Every row comes from one small tree of marks. Brackets hold a mark, then the marks that hang from it, in the order of their numbers. Every link used is in the known rows. Which tree was each row made from?
(in the rows, 128 means zero)
Known rows:
(J_899 (J_185 (J_21 J_288))): [ 81 112 136 142 148 106  71 123  98 168 133 142 129 120 132 138  79 118
 108 155 109 143 121 133 118]
(J_288 (J_899 J_21 J_185)): [128 116 117 148 129 115  77 142 114 136 180 112 101 115 130 133  92 152
 100 134 122 141 130 116  88]
(J_185 J_288): [116 139 152 140 130 125 113 118 114 155 140 143 126 117 138 127 121 167
 114 115 109 128 141  97 124]
(J_212 (J_21 J_899)): [107 104 101 138 118 107 109 129 149 167 125 112 190 182  83  64 113 126
 135 129 121 115 124  91  91]
(J_185 (J_212 J_21) J_288 J_899): [ 73 122 101 148 147  99  86  97 121 136 126 165 167 152 102 141 100 148
  96  93  73 134 107 128 101]
(J_684 (J_21 J_288 J_899)): [ 76 105 126 125 107 127 100 139 120 179 102 122 186 146  75  73 106 111
  71 144 100 135 114 129 113]
(J_185 J_212 J_288 J_899): [ 81 130 103 136 136 129 100 121 114 125 119 167 127 105 130 167  96 141
  72  93  72 150  98 123  98]
(J_212 J_21): [122 120 128 141 139  99 115 104 137 140 130 126 169 178  99 104 134 134
 150 128 129 110 132 127 128]
(J_288 (J_212 J_21 J_899)): [144 111 115 127 137  97 115 106 168 116 129 104 182 202  81  99  79 139
 180 129 121 164 168 164  63]
(J_899 J_21 (J_185 J_212 J_288)): [109 129 157 145 136  98  74 107  87 141 129 167 107 121 132 149  95 184
  92 109  82 146 124  81 122]
(J_899 (J_185 J_288)): [115 133 168 138 142 113 106 121  90 165 161 132 108 104 168 136 105 175
  94 123 102 130 138  71 101]
(J_288 (J_212 (J_899 J_21))): [148 116 101 127 113 105  99 121 159 105 127 119 161 165  92 124  70 139
 176 132 119 174 160 152  99]
(J_288 (J_899 (J_185 J_21))): [101  98 115 129 157 128  66 137 122 148 176 137  72 112 149 136  74 123
  97 148 114 152 116 136  45]
(J_212 (J_899 (J_185 J_21 J_288))): [ 97 118 145 125 134 105  86 114 116 164 185 154 113 123 152 141  44 139
 126 146  81 155 135  99  45]
(J_899 (J_21 J_288) (J_185 J_212)): [103 124 134 148 131 101  75 124  81 126 108 137 143 136  97 153  92 151
  89 123  97 151 120 123 149]
(J_185 J_212 J_288 (J_899 J_21)): [ 84 128  92 152 123 107  66 111 111 125 121 180 149 115 108 166  91 148
  95  97  71 141  95 114 138]
(J_21 J_212 J_288 J_899): [107 113  91 131 118 130 130 141 162 161  95  97 197 132  64  46 112 114
  46 131 107 132 118 116 119]
(J_21 (J_288 J_212 J_899)): [115 118 105 144 149 145  82 150 137 123 121  95 135 129 101 118  95 155
  87 119 133 190 170 186  72]
(J_288 J_899): [127 125 108 132 133 147 115 152 140 121 161 111 100 119 123 126 116 134
  94 122 131 148 132 147  75]
(J_684 (J_21 (J_899 (J_185 (J_212 J_288))))): [ 81  84 151 116 123 141 103 143 118 182 108 151 154 157 108 110 140 140
  49 131  78 141 107 115  68]
(J_21 J_212): [141 122 120 120 139 128 149 111 162 122 113 118 147 128 101  90 147 116
  87 128 121 125 114 143 137]

Write each row's tree:
[ 74  91  64 142 143 134  94 111 181 165 129 162 191 135  97 128 145  89
  85 143  99 118  89 170 133]	(J_185 (J_21 (J_212 J_288)) J_899)
[ 98  85 123 119 116 145 132 126 178 191 101 135 210 163  65  48 183 119
  47 143  99 116 109 133 109]	(J_684 (J_21 (J_212 J_288) J_899))
[ 96  97 145 127 161 128  69 135 110 149 128 104 120 128 115 109  84 158
  54 140 108 190 156 189  47]	(J_684 (J_21 (J_288 J_212 (J_899 J_185))))
[128 123 117 147  90 123 108 132 148 143 160 132 199 174  91 143 143 138
 154 141 119 132 156 129 131]	(J_212 J_288 (J_899 J_21))
[119 112 144 129 158  93 107 108 108 123 120 136 130 173 112 129 109 150
 111 117  97 131 115 124  93]	(J_899 (J_185 (J_212 J_21)))
[109  92 105 121 167 125  88 122 163 143 160 126  90 116 121  97  92 113
  57 147 109 146 103 155  50]	(J_288 (J_899 (J_185 (J_21 J_212))))
[ 94 107 111 142 165 135  42 120 154 154 140 161  92 122 129 113  66 171
 116 120 112 187 154 155  41]	(J_185 J_21 (J_288 J_212 J_899))
[ 89  84  85 132 124 143  98 125 191 192 110 151 194 160  79  61 144 107
  85 147 111 119 108 120 104]	(J_185 (J_21 (J_212 J_288) J_899))
[128 122 135 138 140  93 102  97 152 141 141 122 182 191  94  95  74 176
 163 118 106 168 181 132  56]	(J_185 (J_288 (J_212 J_21 J_899)))
[ 85  84 138 119 136 114  79 139 113 183  90 104 168 143 102  78  69 142
  72 144  98 173 139 132  74]	(J_684 (J_21 (J_288 J_212) (J_899 J_185)))
[115 123  99 138 143 144 120 136 156 128 130  90 150 121  76  81 129 125
  28 125 119 150 128 173  97]	(J_21 J_212 (J_288 J_899))
[ 88 105 125 134 160 105  91 103 130 160 119 132 151 124 104  97  94 108
  67 156 104 134 107 146 125]	(J_899 (J_185 (J_21 J_212 J_288)))
[ 80 105 151 120 152 130  86 138  91 132 128 128 102 124 103 132 100 141
  12 127  83 174 115 182  52]	(J_684 (J_21 (J_288 (J_899 (J_185 J_212)))))
[ 86 113 133 134 135 140  95 138 117 148 138 118 137 132  90 108 119 126
  48 140 112 152 131 185  90]	(J_684 (J_21 (J_288 J_899)))
[140 118  87 140 131 126 105 124 175 123 146 116 138 128  76  84 129 132
  73 126 123 132 119 153 119]	(J_288 (J_899 (J_21 J_212)))
[123 122 124 142 153 140  81 134 144 137 141 122 101 115 132 115  93 192
  95 103 121 182 170 140  48]	(J_185 (J_288 J_212 J_899))
[ 87 112 105 155 117 102  97 134 129 177 113 101 221 184  61  63 108 127
 111 129 117 122 138 102 110]	(J_212 (J_21 J_288 J_899))
[130 119 131 147  97 111 104 136 121 155 180 121 178 163 119 154 122 150
 136 151 108 133 157 105 106]	(J_212 J_288 (J_899 J_21 J_185))
[ 78  96  79 129 130 124  90 127 170 178  93 131 190 141  60  50  89  91
  67 146 102 134 100 133 115]	(J_185 (J_21 J_212 J_288 J_899))
[ 89 101 127 134 165 105  51 119 111 156 106 135 133 132 129 128  58 140
 126 150 115 175 148 155  98]	(J_899 (J_185 (J_21 (J_288 J_212))))
[105 133 130 134 141 148  97 134 124 118 141 151  81 114 120 134 109 175
  54  89  95 167 127 136  48]	(J_185 J_212 (J_288 J_899))
[107 129 136 157 123  94  77 124  82 153 136 116 159 125 115 135  98 148
 110 141 114 133 138 105 163]	(J_899 (J_21 J_288) J_185)
[118 101  98 132 112 150 138 141 184 175 111 115 203 152  81  58 172 128
  64 131 119 116 123 107 114]	(J_21 (J_212 J_288) J_899)
[101 124 132 146 154 119  84 115 134 133 145 147 122 161  91 108 116 181
  77  92  95 148 133 132  50]	(J_185 (J_212 J_21) (J_288 J_899))
[ 81 120 137 127 151 121  73 100 119 142 109 203 104 129 119 141  93 145
 109 112  85 150 107 127 102]	(J_185 J_21 J_212 J_288)
[ 87 103  95 143 158 136  43 137 146 138 117 128 125 138  96 117  65 136
 110 136 128 193 153 198  65]	(J_185 (J_21 (J_288 J_212 J_899)))
[ 98 116 140 127 129 125  95 140 104 165 124 144 111 114 137 110  76 170
  60 102  72 152 115  52  51]	(J_21 (J_899 (J_185 J_212 J_288)))
